Each row was made from one walk, in order. Every step used is in the known rows, and no mark comes twice. Write each row's walk.
(in the rows, 128 means zero)
Known rows
timu -> lepe -> mogar: [140  91 153 127 132 126 158 115 130 112 141 118 105 115 159 102 112 149
  99 131 107 156 124 133  95 134 134 118 122 129 124 130 153 168 126 132
  93 201 107 148  90 120 138 130 136 137 131 105 156 122 115 170 150 100
 146 134 120 120 164 140 138 145 129 123 120 146 145]
lepe -> mogar -> vonefe -> lodu -> lupu: [111  83 100 174 136 130 121 161 158 116  64 166 132 117 130 118 129 118
 144 147 141 150 150 129  84 152 136  79 153 153 155 118 152 186 141 130
 111 225 116 121 112 136 124 141 134 115  88 116 151 105  88 137 161 141
 145  72 102 131 154 178 131 128  97  91 111 124 140]
binem -> lupu -> vedo: [142 130 105 135 136 130 131 159 109  96 138 128  81 129 129 111 131 113
 109 146 127 135 173 127 107 120 111  85 133 157 131 131  90 151 110 128
  99 140 124 160 136 137 123 142 132 110 104 170 160 130 106 145  96 106
 106  83 137 151 165 117 163 111 126 131 147 141 150]
binem -> vonefe -> lodu: [119 111  81 125 117 159 112 117 133 156 100 155 106 128 132 145 124 132
 126 145 129 172 141 122 113 133 134 116 166 132 118 119 134 157 111 139
  79 137 123 120 139 132 112 143 147 132 107  83 141 115  96 123 129 166
 131 115 140 126 105 140 127 106 115 118 116 143 141]
timu -> lepe -> mogar -> vonefe -> lodu -> lupu: [104  68 125 168 133 115 137 166 164 108  82 150 121 122 144  97 122 127
 130 142 133 153 145 120  80 156 146  80 146 143 150 132 157 191 148 138
 109 252 118 127  91 113 128 133 134 140  97 106 173 107  83 151 174 149
 149  95  98 124 164 184 125 151 102  96 115 128 142]
korab -> vonefe -> lodu: [110  96  95 146 122 123 116 113 136 133  87 141  98 128 122 150 131 132
 118 130 144 136 140 108  99 148 144 105 150 126 155 135 128 167 136 129
  65 135 103 146 140 140 114 143 155 143  97  97 149 115  83 124 118 150
 135 103 134 110 107 139 149 116  95 127 108 139 104]
timu -> lepe -> mogar -> vonefe -> lodu -> lupu -> vedo: [127  89 143 167 127 115 142 172 152  80  81 106  90 115 145  96 141 117
 115 152 140 136 148 126  86 152 135  81 124 156 165 120 122 196 134 137
 102 243 128 142 105 110 112 138 117 112 106 121 174 107  60 172 157 135
 134  76 115 154 189 177 128 136  93 112 114 141 145]
binem -> vonefe: [126 139 114 121 122 161 118 115 119 156 112 145 106 106 150 134 133 121
 109 134 101 154 138 129 129 118 135 140 146 131 111 104 140 139 116 145
  82 140 123 132 126 109 109 151 152 121 113 101 123 134 129 133 127 139
 110 120 135 132 121 126 133 114 129 118 120 130 147]
vedo -> lupu -> mogar -> vonefe: [ 82 118 146 160 127 138 123 166 126 126 133  95  98 154 139 129 121 101
 129 128 149 140 138 133 128 136 149  59 186 155 148 122 123 186 125 132
 115 199 101 139 144 146 126 145 122 139 149 148 118 134 115 165 132 101
 116  96 117 140 172 124 154 108  96 102 123 129 151]
timu -> lepe -> mogar -> vonefe: [107  94 157 148 148 129 145 144 137 114 130 123 131 109 157 110 124 141
 109 118 131 157 129 133 110 144 155 106 120 156 153 126 174 183 130 138
 102 226 101 144 104 104 136 139 119 144 124  87 148 129 119 167 174 119
 145 116 115 116 173 152 137 148 124 115 107 146 145]
mogar -> vonefe -> lodu -> lupu: [ 98  94 101 168 135 126 112 174 158 121  57 163 135 122 125 108 129 108
 141 136 145 142 162 124  91 145 139  75 164 152 148 121 141 176 152 136
 110 207 126 128 109 127 112 140 131 135  81 123 149 117  86 122 155 175
 138  77 102 134 144 166 136 129  94 101 119 126 140]
lupu -> korab -> vonefe -> lodu: [106 110 118 153 129 128 125 135 138 133  94 118 100 128 120 137 130 123
 114 126 140 158 159 108  95 152 159  91 126 130 132 131 130 180 130 127
  66 120 105 137 142 144 111 147 153 148 100 112 138 119  89 132 104 120
 128 130 129 136 101 123 160 121 121 131 108 167 117]
binem -> vonefe -> lodu -> lupu -> vedo: [139 120 101 151 114 143 121 158 139 117  75 137  77 112 135 107 148 104
 119 168 118 132 155 124  99 131 116  98 146 144 133  90  89 159 125 139
  83 175 145 133 121 114  96 147 146  99  93 143 155 115  69 144 116 151
 105  75 127 164 143 157 130 112  96 116 129 128 149]
binem -> vonefe -> lodu -> lupu: [120 102  84 147 119 151 110 140 145 140  66 174 109 121 135 115 128 115
 131 159 111 149 146 121  95 135 126 100 168 127 117 108 126 154 138 140
  90 181 132 120 107 124 104 141 164 119  86 124 149 113  90 117 132 169
 117  93 112 137 127 168 124 122 103 101 124 124 147]
korab -> lupu: [130 124 129 129 142 168 110 113 129 114 105 133 125 117 127 118 131 124
 119 122 156 131 116 119 115 137 117 111 136 111 144 123 142 142 147 142
  89 138 121 146 104 129 123 120 153 125  98 147 151 144 112 148 140 122
 130 131  99 118 121 130 158 131  91 127 144 171 147]
vedo -> lupu -> binem -> vonefe: [129 147 122 126 124 166 118 133 121 138 131 149  80 113 140 139 140 111
 105 137 105 196 124 148 118 103 115 113 187 136 130 124 132 145 114 136
  92 136  92 158 122 114 124 150 164 113 127 165 119 143 101 153 118 121
  99 117 121 158 160  90 132  87 110  98 140  95 168]
vonefe -> lodu -> lupu -> vedo: [145 117 107 156 119 124 129 166 139  93  80 123  94 128 126 101 140 102
 118 155 138 120 163 118  90 137 110  79 142 148 143 107  85 164 136 134
  94 175 139 139 112 132 102 141 140 106  94 160 165 118  63 146 118 146
 124  71 117 161 153 159 142 111  87 120 127 128 148]
lupu -> mogar: [122 118 129 144 124 130 132 127 121 133 156  95  94 177 138 113 121 101
 112 115 121 133 137 123 151 132 131  76 158 135 136 116 103 165 123 135
  78 164 108 141 135 160 111 131 145 136 132 138 124 130 109 165 113 115
 112 121 128 131 139 135 152 117 108 131 119 142 159]
lepe -> mogar -> vonefe -> lodu: [112  84 111 156 139 136 121 139 143 131 103 139 127 114 128 145 122 134
 141 136 160 167 140 128  96 150 151  92 146 158 167 132 162 197 112 129
 103 187 105 132 142 142 133 143 115 126 118  79 145 108  95 142 150 135
 162  87 136 118 141 148 133 115 106 109 102 142 122]
vedo -> lupu -> korab -> vonefe -> lodu: [ 93 108 111 154 118 134 124 145 139 127  95 121  78 111 119 146 117 132
 118 149 148 161 148 117  75 148 149  80 153 124 126 139 119 181 134 119
  83 132 103 139 139 147 127 154 157 136 119 138 141 122  89 135  87  92
 124 125 117 147 109 111 160 108 112 117 120 151 114]
lodu -> lupu -> binem -> vonefe: [138 138 111 134 142 152 116 140 141 134 104 163 105 122 143 109 158  93
 106 126  89 179 141 142 134 105 112 117 164 138 136 106 134 143 131 143
  72 162 106 146 104 102 103 139 181 117  89 154 119 133  96 146 143 158
  86 105 108 155 160 131 125 115 112 102 130 102 174]
lepe -> timu: [153 104 127 148 137 138 129 130 101 137 128 130 125  89 139 122 113  95
 116 124 135 145 164 137 113 131 163 113 129 127  98 127 136 145 114 120
  96 170 115 141 122 140 123 150 141 126 114 126 138 142 114 135 133 118
 143 108 112 111 131  92 139 105 123 113 124 152 129]
korab -> lupu -> binem -> vonefe -> lodu: [130 117 107 130 132 178  99 111 144 131 100 145 102 134 120 147 144 110
 125 133 148 194 120 123 127 131 126 107 166 112 158 132 137 159 114 137
  56 121 100 140 133 124 108 124 172 121  91 126 140 118  67 145 145 161
 114 128 125 131 118 131 129 111  97 115 131 147 161]

Write each row's walk
[107  96  92 156 113 136 114 142 142 146 108 127  83 174 138 110 132  90
 130 148 113 140 139 116 132 142 128  66 185 123 124 102 100 174 120 140
  69 201 121 119 132 152  96 132 167 125 107 138 137 103  78 152 125 143
  95 100 121 139 130 168 130 120  99 102 119 133 170] | binem -> vonefe -> lodu -> lupu -> mogar
[120 109 110 168 149 120 115 175 163 107  90 152 132 151 117 116 152  83
 130 116 140 176 158 134 114 128 130  71 168 162 184 138 134 176 144 132
  88 181  96 148 115 127 112 132 151 138  88 161 137 130  62 147 160 176
 124  89  97 148 165 149 133 116  89  93 123 104 160] | mogar -> vonefe -> lodu -> lupu -> binem
[ 88  91 113 163 133 130 120 159 144 133 118 107 113 176 123 137 125 107
 136 122 164 150 151 117 133 152 162  56 170 159 163 129 121 197 114 134
  87 181 105 124 161 161 111 135 118 148 121  97 133 116  83 152 148 152
 137 103 137 125 127 150 141 113  95 119 105 149 142] | lupu -> mogar -> vonefe -> lodu
[130  97  93 154 124 122 118 150 153 121  71 160 118 133 124 102 124 113
 135 144 127 142 158 121  82 139 118  81 162 135 129 125 121 158 153 135
 102 187 125 127  98 138 116 132 152 130  84 143 159 112  82 124 134 157
 133  82  98 133 132 161 137 124  93 105 129 122 144] | vonefe -> lodu -> lupu
[ 99 100  79 155 134 132 116 152 130 125 109 140  93 132 118 138 120 129
 117 138 141 167 173 115  92 152 150  71 133 130 124 154 123 185 120 121
  68 117 103 145 149 150 123 142 161 140  92 134 152 114  93 122  93 109
 116 125 135 136 111 123 168 122 141 129 126 163 124] | binem -> lupu -> korab -> vonefe -> lodu
[115 144 147 143 128 154 142 163 123 129 123 113  99 102 127 117 105 128
 114 146 126 167 160 134  78 127 135  79 148 129  88 127 120 165 131 123
 122 136 114 142 107 141 139 150 140 137 131 173 131 150 130 151  85  61
 126 140 101 171 148  83 171 106 129 119 143 147 161] | vedo -> lupu -> korab
[ 90 114 130 175 139 127 117 174 145 123 108 118 123 162 140  99 138  79
 131 112 130 123 149 129 144 142 147  62 157 162 158 101 124 181 144 139
  97 224 109 127 128 136 108 140 134 136 108 144 117 127 105 162 153 139
 109  82 106 136 165 161 148 135  96 105 114 133 153] | lodu -> lupu -> mogar -> vonefe
[114  86  95 159 122 115 113 140 150 122  57 163 101 120 127 116 138 112
 123 139 130 128 153 117  87 148 125  95 151 132 152 121 120 164 160 130
  79 181 117 133 112 130 109 141 172 126  78 130 155 111  74 117 126 161
 123  88 105 126 127 169 144 132  91 108 120 124 118] | korab -> vonefe -> lodu -> lupu
[132 118  91 138 126 153 110 124 137 142 123 148  97 141 128 145 140 118
 115 132 127 195 143 127 125 119 129 111 169 134 146 132 132 164 105 136
  66 122  99 142 136 128 107 135 157 131 105 119 133 118  73 138 139 173
 116 115 142 134 123 124 119  97 112 111 118 121 154] | lupu -> binem -> vonefe -> lodu
[116  92 101 165 116 118 125 150 143 122 112 119  93 187 129 102 126  95
 134 139 125 131 155 111 124 146 123  50 181 128 135 121  92 176 137 137
  85 208 117 126 125 165 108 126 161 134 109 150 145 104  76 154 125 135
 108  95 115 137 130 167 144 123  92 105 122 130 165] | vonefe -> lodu -> lupu -> mogar
[120 110 116 169 130 127 123 190 151  96  68 116 102 125 129 107 148  96
 129 148 151 118 165 123  97 144 128  70 139 165 164 109 105 180 137 136
 102 198 130 137 123 120 101 145 119 114  95 132 155 124  66 146 141 159
 127  58 117 157 162 164 141 121  87 114 119 135 141] | mogar -> vonefe -> lodu -> lupu -> vedo
[128 119 118 160 135 133 130 172 155 124  85 138 120 128 124  99 119 111
 126 140 122 163 181 121  81 148 137  62 141 138 106 123 125 176 141 131
 100 163 129 123 100 145 116 136 149 139  87 163 147 127  96 143 109 120
 128 125  91 165 129 136 155 129 118 111 127 155 165] | vonefe -> lodu -> lupu -> korab
[149 139 139 138 147 167 112 124 140 101 125 135 120 140 123 120 150 104
 110 104 150 176 120 132 133 122 108 103 138 113 177 133 139 147 138 136
  74 122  91 162 104 124 121 115 164 129  95 183 136 147  85 169 143 126
 117 133  94 134 149 114 152 118  87 115 141 146 167] | korab -> lupu -> binem
[111 116 130 137 107 136 133 139 117 125 154  99  69 161 135 118 112 111
 123 142 127 132 134 131 121 128 120  63 195 128 129 122  90 168 121 131
 104 174 102 144 128 168 129 142 147 126 155 170 125 125 110 169 100  78
 110 114 113 152 160 112 157 100 102 111 137 125 160] | vedo -> lupu -> mogar
[110 128 113 153 133 156 123 166 150 141  81 143 111 121 130 102 127 114
 121 150 107 168 173 124  91 139 140  86 136 128  98 104 130 167 129 139
  88 158 136 114 109 125 107 144 155 127  82 137 137 123 103 136 106 128
 113 127 104 159 120 139 140 124 131 110 124 155 165] | binem -> vonefe -> lodu -> lupu -> korab
[ 99 118 127 176 148 138 122 197 159 121  74 136 138 125 127 100 127 101
 130 132 142 166 183 124  90 153 150  58 130 150 126 118 143 184 142 132
 112 182 126 126 109 133 114 141 129 148  84 142 141 127  99 144 134 128
 130 109  92 157 141 143 152 136 117 109 117 159 158] | mogar -> vonefe -> lodu -> lupu -> korab
[ 99  85 101 172 114 116 120 135 145 125  93 116  75 171 133 110 137  90
 125 133 124 116 147 110 125 153 136  62 170 128 153 114  95 176 143 131
  58 198 107 136 137 158 100 134 175 126  99 146 139 101  68 150 115 136
 100  92 114 129 130 166 148 127  87 105 112 129 136] | korab -> vonefe -> lodu -> lupu -> mogar
[109 129 116 154 150 133 122 146 111 121 117 143  95 117 132 121 123 119
 100 122 118 156 173 124 110 139 147  94 113 131 120 137 129 162 131 120
  69 122 104 152 137 134 123 152 166 140  95 157 138 134 128 131  85  78
  95 126 126 139 137 106 180 129 153 130 132 160 126] | binem -> lupu -> korab -> vonefe
[120 113  91 131 114 161 113 138 133 137 123 144  79 123 122 151 133 120
 121 153 129 206 134 135 103 116 126  95 194 127 136 136 123 162 107 131
  85 135  95 142 134 128 123 145 162 119 122 137 133 121  72 137 118 139
 117 112 132 148 143 115 123  85  99  99 132 105 155] | vedo -> lupu -> binem -> vonefe -> lodu
